Every row comes from one small tree of marks. The marks that hang from a mark follow it in brackets, in the order of their numbers. Every link used is in the known rows. Which tree was each row made from?
(in the rows, 128 means zero)
Known rows:
q_892[q_220 q_756[q_50 q_946[q_671]]]: 137 119 131 130 135 169 119 143 137 132 129 120 133 110 136 119 135 127 142 121 135 154 118 138 110 128 142 108 147 121 130 116 129 113 103 129 136 82 144 152 124 123 135 131 108 130 129 139 147 132 112 116 88 138 122 137 113
q_946[q_671 q_756[q_892]]: 113 141 127 154 133 130 110 120 119 147 119 116 129 118 123 120 122 122 123 128 136 132 119 133 134 104 134 147 129 104 95 138 118 141 123 124 59 131 137 118 135 137 125 125 143 98 129 122 127 127 141 134 130 108 129 100 109
q_766[q_157 q_892[q_220 q_756]]: 125 125 127 151 116 135 135 153 193 106 165 151 108 158 140 104 159 137 130 132 140 125 124 128 79 112 134 156 146 125 143 131 121 113 152 134 99 151 106 136 135 116 118 113 77 165 146 119 138 133 117 123 121 130 145 114 157
q_766[q_892[q_756]]: 118 101 121 141 126 116 133 146 146 143 163 131 118 149 134 107 131 145 136 118 135 98 109 126 94 90 108 181 126 117 146 138 124 117 118 111 73 171 101 107 122 115 130 125 103 141 157 110 125 136 147 140 121 110 154 114 144
q_946[q_220 q_446 q_671 q_756[q_50 q_892]]: 123 167 134 129 127 125 142 105 95 145 92 130 119 139 126 132 129 125 117 150 128 117 112 156 182 146 125 103 122 129 117 121 132 134 152 144 136 67 151 130 126 142 139 130 177 128 91 119 115 128 113 116 122 126 101 107 119
q_671[q_852 q_946[q_220 q_446 q_756]]: 123 145 136 121 127 96 133 120 80 115 99 123 148 139 105 157 121 121 111 137 115 130 116 122 166 165 108 124 115 156 129 136 146 136 161 137 212 137 124 151 124 139 140 139 89 169 136 113 111 121 128 124 144 162 114 161 136
q_946[q_220 q_671 q_756[q_50 q_892]]: 122 161 131 138 126 135 132 118 106 160 91 129 130 117 126 137 120 132 118 143 133 144 121 150 169 123 126 117 122 123 107 116 132 138 140 133 58 88 147 132 126 131 131 119 195 123 105 144 128 128 125 125 118 119 112 73 113
q_756[q_50]: 142 135 124 119 140 138 130 128 142 111 144 135 128 87 125 145 107 124 142 118 133 154 136 125 128 111 124 132 122 130 146 117 129 122 112 115 163 169 138 110 120 119 119 144 167 136 141 157 127 130 157 139 146 107 143 128 131
q_766[q_892[q_220]]: 126 129 119 125 120 120 129 129 165 141 175 145 117 133 137 132 132 140 125 129 135 95 148 132 87 139 135 165 123 127 123 127 123 123 146 126 92 154 106 112 127 120 120 116 126 114 137 117 138 136 127 144 125 124 149 107 148
q_946[q_220 q_446 q_671 q_756[q_892]]: 112 149 130 147 122 112 136 107 100 154 110 124 124 157 125 124 134 129 110 151 122 107 123 151 159 148 127 114 124 119 100 128 128 139 146 148 102 86 134 130 138 147 132 124 141 105 95 96 112 124 117 121 129 136 108 109 116
q_946[q_220 q_671]: 126 121 116 138 125 113 139 120 122 164 137 122 135 127 123 121 123 135 114 132 125 154 162 143 147 143 119 121 125 104 106 111 148 137 117 141 104 115 131 137 134 140 126 118 139 126 111 124 130 129 123 130 142 123 131 97 118
q_852[q_671[q_946[q_220 q_446 q_756[q_50]]]]: 140 147 133 139 114 117 141 136 88 115 77 137 117 126 119 125 123 128 124 140 115 136 106 125 171 185 125 128 111 137 142 116 135 131 137 126 159 113 147 151 117 133 125 144 114 155 130 155 114 131 147 126 124 138 131 125 148
q_946[q_220 q_446 q_671 q_756]: 116 142 125 150 127 102 138 123 96 157 129 115 124 145 115 107 121 128 111 152 115 111 126 156 156 159 121 111 120 114 117 118 140 134 133 148 128 73 146 153 137 154 136 130 109 119 106 100 116 128 125 111 133 142 119 116 124
q_892[q_220]: 135 127 116 148 130 134 124 129 174 115 177 138 134 113 130 146 127 132 133 129 129 140 164 132 95 155 144 136 131 119 115 124 123 127 127 129 129 145 118 127 133 134 108 127 118 112 139 124 134 130 131 141 130 132 145 133 135
q_946[q_446]: 130 120 121 133 137 111 135 118 142 105 163 130 122 126 119 128 122 120 134 122 122 106 143 124 119 136 122 130 122 126 138 135 128 126 115 127 195 166 123 111 131 137 124 148 117 121 127 112 113 125 146 134 154 125 141 161 137
q_157[q_766[q_892]]: 131 109 119 105 126 103 140 119 166 116 158 130 122 123 137 122 134 142 125 117 123 81 143 124 100 112 110 180 121 126 134 113 120 127 123 99 135 158 92 86 128 122 105 122 156 122 152 112 134 124 147 133 135 101 159 122 145
q_892[q_220 q_756[q_946]]: 132 92 128 154 135 152 116 156 152 128 157 123 140 124 134 127 138 133 146 121 126 132 133 124 72 132 143 119 140 115 127 126 116 118 103 126 93 124 113 139 130 124 126 125 83 123 152 110 137 126 126 127 99 148 136 155 124
q_946[q_446 q_671 q_756]: 117 147 127 153 133 107 121 130 106 133 139 111 119 124 114 101 116 117 121 139 123 114 118 143 142 135 128 128 128 116 125 134 133 128 121 133 163 101 150 139 133 149 135 145 99 111 122 106 122 128 140 117 137 130 131 139 122
q_766[q_157]: 132 125 124 142 131 131 129 143 170 90 164 135 121 115 120 118 129 116 133 119 127 158 153 109 109 103 133 133 135 124 143 130 126 130 121 133 148 190 128 128 141 123 110 129 112 152 140 147 130 122 150 129 166 117 145 128 136
q_766[q_892[q_756[q_50 q_946]]]: 125 100 136 105 134 139 128 152 118 144 140 127 116 125 137 109 123 135 147 109 134 103 95 121 101 85 118 154 125 133 165 128 120 108 104 108 90 149 121 113 114 100 143 133 125 142 146 144 130 133 138 133 113 116 139 119 136
q_852[q_671]: 136 116 115 157 125 113 132 139 153 110 135 130 118 120 125 108 121 129 136 123 127 145 142 111 127 130 134 144 121 102 139 135 125 133 104 117 68 158 136 124 128 136 101 134 117 119 146 153 122 135 154 144 135 109 159 117 139
q_157[q_766[q_892[q_220]]]: 137 123 118 113 121 111 141 120 190 110 163 139 124 125 144 135 141 144 121 127 127 86 152 134 91 140 124 172 124 128 121 112 118 125 150 109 139 134 86 98 130 127 97 115 142 117 145 101 144 126 131 132 118 116 151 118 152
q_852[q_671[q_946[q_220 q_446 q_756[q_892]]]]: 129 141 132 147 112 116 136 120 94 120 78 139 119 152 122 128 140 128 118 135 114 123 113 113 155 175 128 140 114 132 116 130 123 144 146 128 107 130 124 130 127 135 118 133 109 141 125 138 108 126 139 134 126 132 133 129 139
q_446[q_946[q_220 q_671]]: 122 117 116 134 119 113 122 124 124 186 135 125 132 144 122 130 114 150 113 131 125 158 156 125 137 138 111 114 126 109 121 116 141 144 105 137 119 139 118 127 130 128 131 114 141 121 114 123 131 128 127 138 152 123 127 111 123
q_756[q_50 q_892 q_946[q_220 q_671]]: 131 126 137 87 133 159 130 109 95 152 89 130 135 113 137 141 129 120 131 115 129 142 139 129 157 114 140 98 125 134 111 114 127 134 114 134 87 108 144 118 125 114 140 116 208 122 88 157 130 123 111 129 130 122 103 99 101
q_50[q_756[q_946]]: 126 77 130 139 137 130 109 136 110 132 147 115 126 100 127 117 113 123 151 107 124 112 125 99 94 93 124 99 130 131 145 133 121 132 99 112 38 170 123 133 135 126 133 140 93 95 148 133 122 120 147 129 139 116 136 165 117

Write each row's tree:
138 126 131 128 136 160 128 135 130 110 128 124 126 124 136 113 143 118 141 127 132 131 111 140 116 143 143 100 147 126 132 123 127 107 108 134 197 62 146 154 125 130 143 140 96 132 116 123 138 131 103 110 93 148 114 160 125 : q_892[q_220 q_756[q_50 q_946[q_446 q_671]]]
129 150 130 140 125 151 107 132 141 133 129 143 125 122 131 167 112 140 133 137 133 146 118 116 118 127 138 122 126 136 132 130 107 133 127 119 107 142 122 106 124 117 117 120 161 105 139 141 131 132 142 142 121 122 122 134 129 : q_446[q_946[q_756[q_50 q_892[q_220]]]]
124 158 138 117 128 119 119 106 113 78 102 133 148 140 117 172 137 108 116 136 128 126 105 113 138 156 130 144 130 165 112 158 128 134 176 128 209 140 120 131 126 134 134 137 98 139 138 116 120 122 120 133 128 149 116 181 129 : q_671[q_852 q_946[q_446 q_756[q_892[q_220]]]]
142 152 125 124 132 162 128 105 173 101 136 153 133 103 142 171 132 127 141 127 142 144 142 127 116 127 144 131 130 136 117 129 115 127 144 121 142 147 126 102 125 121 111 127 187 118 120 147 134 129 125 147 122 112 130 124 129 : q_756[q_50 q_892[q_220]]
118 154 129 135 128 143 102 129 115 156 104 127 124 121 126 137 109 135 124 130 139 152 108 119 145 96 126 129 129 129 127 135 123 138 112 118 110 136 138 110 126 119 133 125 169 108 126 150 132 131 144 138 129 101 120 113 115 : q_446[q_946[q_671 q_756[q_50 q_892]]]
126 135 120 113 126 90 150 102 116 119 115 116 141 153 117 127 130 120 109 142 126 133 148 144 178 148 111 106 127 129 118 135 157 131 151 152 197 112 140 147 131 150 136 128 107 138 98 108 118 129 96 115 151 143 113 133 126 : q_946[q_220 q_446 q_671[q_852]]
128 136 126 123 115 128 132 141 192 107 180 157 107 139 138 114 147 128 125 131 134 126 149 124 87 122 146 150 134 133 130 130 122 121 158 139 133 163 114 129 137 118 117 113 104 142 133 134 142 131 121 128 150 121 145 107 158 : q_766[q_157 q_892[q_220]]
136 115 121 145 113 114 132 130 116 137 100 134 129 128 124 124 132 137 122 121 117 157 142 109 144 171 122 147 115 119 127 119 137 139 124 124 110 148 122 139 123 128 112 129 114 152 137 152 121 129 144 145 140 129 152 118 141 : q_852[q_671[q_946[q_220]]]
118 116 134 124 117 145 123 158 159 129 153 133 110 153 142 79 161 127 129 125 135 120 118 126 89 104 148 134 150 123 135 133 121 112 134 142 93 117 118 147 138 111 136 112 69 156 130 128 146 130 103 112 114 133 130 104 136 : q_766[q_157 q_892[q_220 q_756[q_946[q_671]]]]
132 131 124 130 123 139 136 140 169 130 155 146 118 133 143 127 136 147 138 132 145 114 112 141 94 121 125 167 130 131 144 129 124 109 143 119 119 132 114 120 116 111 130 124 119 147 147 123 138 142 124 135 94 120 146 114 154 : q_766[q_892[q_220 q_756[q_50]]]
132 110 135 117 137 141 140 136 94 141 113 117 129 137 129 105 132 126 137 123 124 130 112 142 149 128 118 95 136 127 147 113 138 115 102 137 178 83 147 148 121 125 149 139 118 149 109 129 122 128 113 106 112 146 111 140 120 : q_892[q_756[q_50 q_946[q_220 q_446 q_671]]]
133 170 134 140 134 148 129 112 141 89 129 145 118 122 131 159 133 117 135 144 132 108 113 141 130 147 145 119 126 145 128 135 111 123 156 128 170 110 138 116 127 136 122 140 154 109 119 120 119 127 128 129 114 132 115 143 135 : q_946[q_446 q_756[q_50 q_892[q_220]]]
129 149 139 123 131 152 111 125 98 126 97 136 133 98 122 158 116 121 132 112 130 138 101 110 134 119 125 162 121 150 125 125 121 132 125 104 151 161 125 110 120 113 127 143 159 145 146 157 124 118 160 146 133 116 133 129 129 : q_671[q_946[q_756[q_50 q_892]]]
117 150 127 135 128 90 141 119 95 129 103 108 139 154 108 126 121 118 106 156 122 124 122 151 180 149 112 101 123 127 119 136 148 133 157 152 158 84 149 158 131 157 142 128 102 142 109 105 119 132 110 107 133 151 106 129 119 : q_946[q_220 q_446 q_671[q_852] q_756]
137 121 138 88 144 166 119 120 117 112 121 136 132 99 135 153 123 116 151 100 131 129 125 106 125 89 140 113 125 144 136 129 107 128 104 113 112 161 138 94 123 105 126 134 199 109 121 168 125 118 140 143 141 113 122 132 114 : q_756[q_50 q_892 q_946]
137 118 138 90 136 160 135 117 109 135 107 139 134 117 137 160 124 129 140 112 124 129 137 119 137 113 136 102 120 145 126 113 118 133 114 125 98 140 132 106 123 108 129 121 212 121 106 160 123 120 124 139 136 122 109 109 114 : q_756[q_50 q_892 q_946[q_220]]
128 102 124 114 122 127 129 134 157 133 140 118 125 138 147 100 153 142 123 120 128 89 126 137 90 123 127 162 140 116 123 117 120 117 118 110 111 88 98 123 131 123 122 113 113 117 144 98 150 127 114 115 91 127 139 119 132 : q_157[q_766[q_892[q_220 q_756[q_946[q_671]]]]]
137 121 132 124 136 156 123 141 137 109 103 116 147 116 134 127 133 120 140 128 142 169 112 133 128 125 140 108 151 132 135 135 135 113 115 132 154 86 147 158 121 124 142 130 103 146 135 144 147 135 100 112 92 145 114 147 112 : q_892[q_220 q_756[q_50 q_946[q_671[q_852]]]]
126 112 133 89 134 108 138 117 88 131 112 107 142 142 118 117 125 111 120 129 118 122 143 128 160 135 125 81 126 135 124 134 148 130 124 151 167 107 144 152 132 140 146 125 112 125 99 122 122 124 99 114 149 155 103 147 109 : q_756[q_946[q_220 q_446 q_671[q_852]]]
126 107 130 94 140 122 114 132 104 118 119 101 147 112 119 113 117 106 129 111 130 150 139 112 140 98 132 114 132 126 119 142 140 131 97 132 142 145 146 136 129 129 138 130 117 116 130 147 136 124 124 127 149 132 122 136 103 : q_756[q_946[q_671[q_852]]]
122 97 131 121 137 113 116 125 96 113 116 102 132 124 119 109 123 105 136 118 131 114 109 108 137 92 118 81 139 135 142 155 140 131 117 131 110 130 141 151 134 140 157 144 57 103 125 120 123 121 115 109 143 123 114 188 110 : q_50[q_756[q_946[q_446 q_671[q_852]]]]
123 147 128 124 124 114 121 135 94 160 86 117 140 132 116 146 100 140 112 146 131 171 119 135 176 127 112 97 124 135 145 129 148 139 136 138 142 112 148 148 120 131 141 120 143 146 125 149 131 134 125 122 134 131 109 113 118 : q_446[q_946[q_220 q_671[q_852] q_756[q_50]]]
129 104 121 129 125 106 142 135 167 120 153 123 126 138 139 111 140 150 130 116 127 81 124 130 90 95 99 189 129 118 148 121 118 121 123 97 115 146 85 96 127 120 111 122 123 139 165 97 133 126 147 128 111 104 158 124 143 : q_157[q_766[q_892[q_756]]]
114 132 124 140 119 102 117 137 97 170 96 111 143 148 113 137 105 140 106 147 125 159 131 128 164 131 113 108 125 124 129 134 146 143 133 140 104 124 131 150 129 135 138 115 122 130 131 127 131 134 126 125 139 138 115 117 117 : q_446[q_946[q_220 q_671[q_852] q_756]]
133 120 134 113 138 153 124 111 142 98 149 140 129 138 140 146 146 114 140 118 122 95 146 115 100 142 155 108 133 139 109 137 105 128 130 135 144 137 119 104 138 125 122 128 139 85 106 115 122 120 110 136 131 148 117 166 120 : q_756[q_892[q_220] q_946[q_446]]
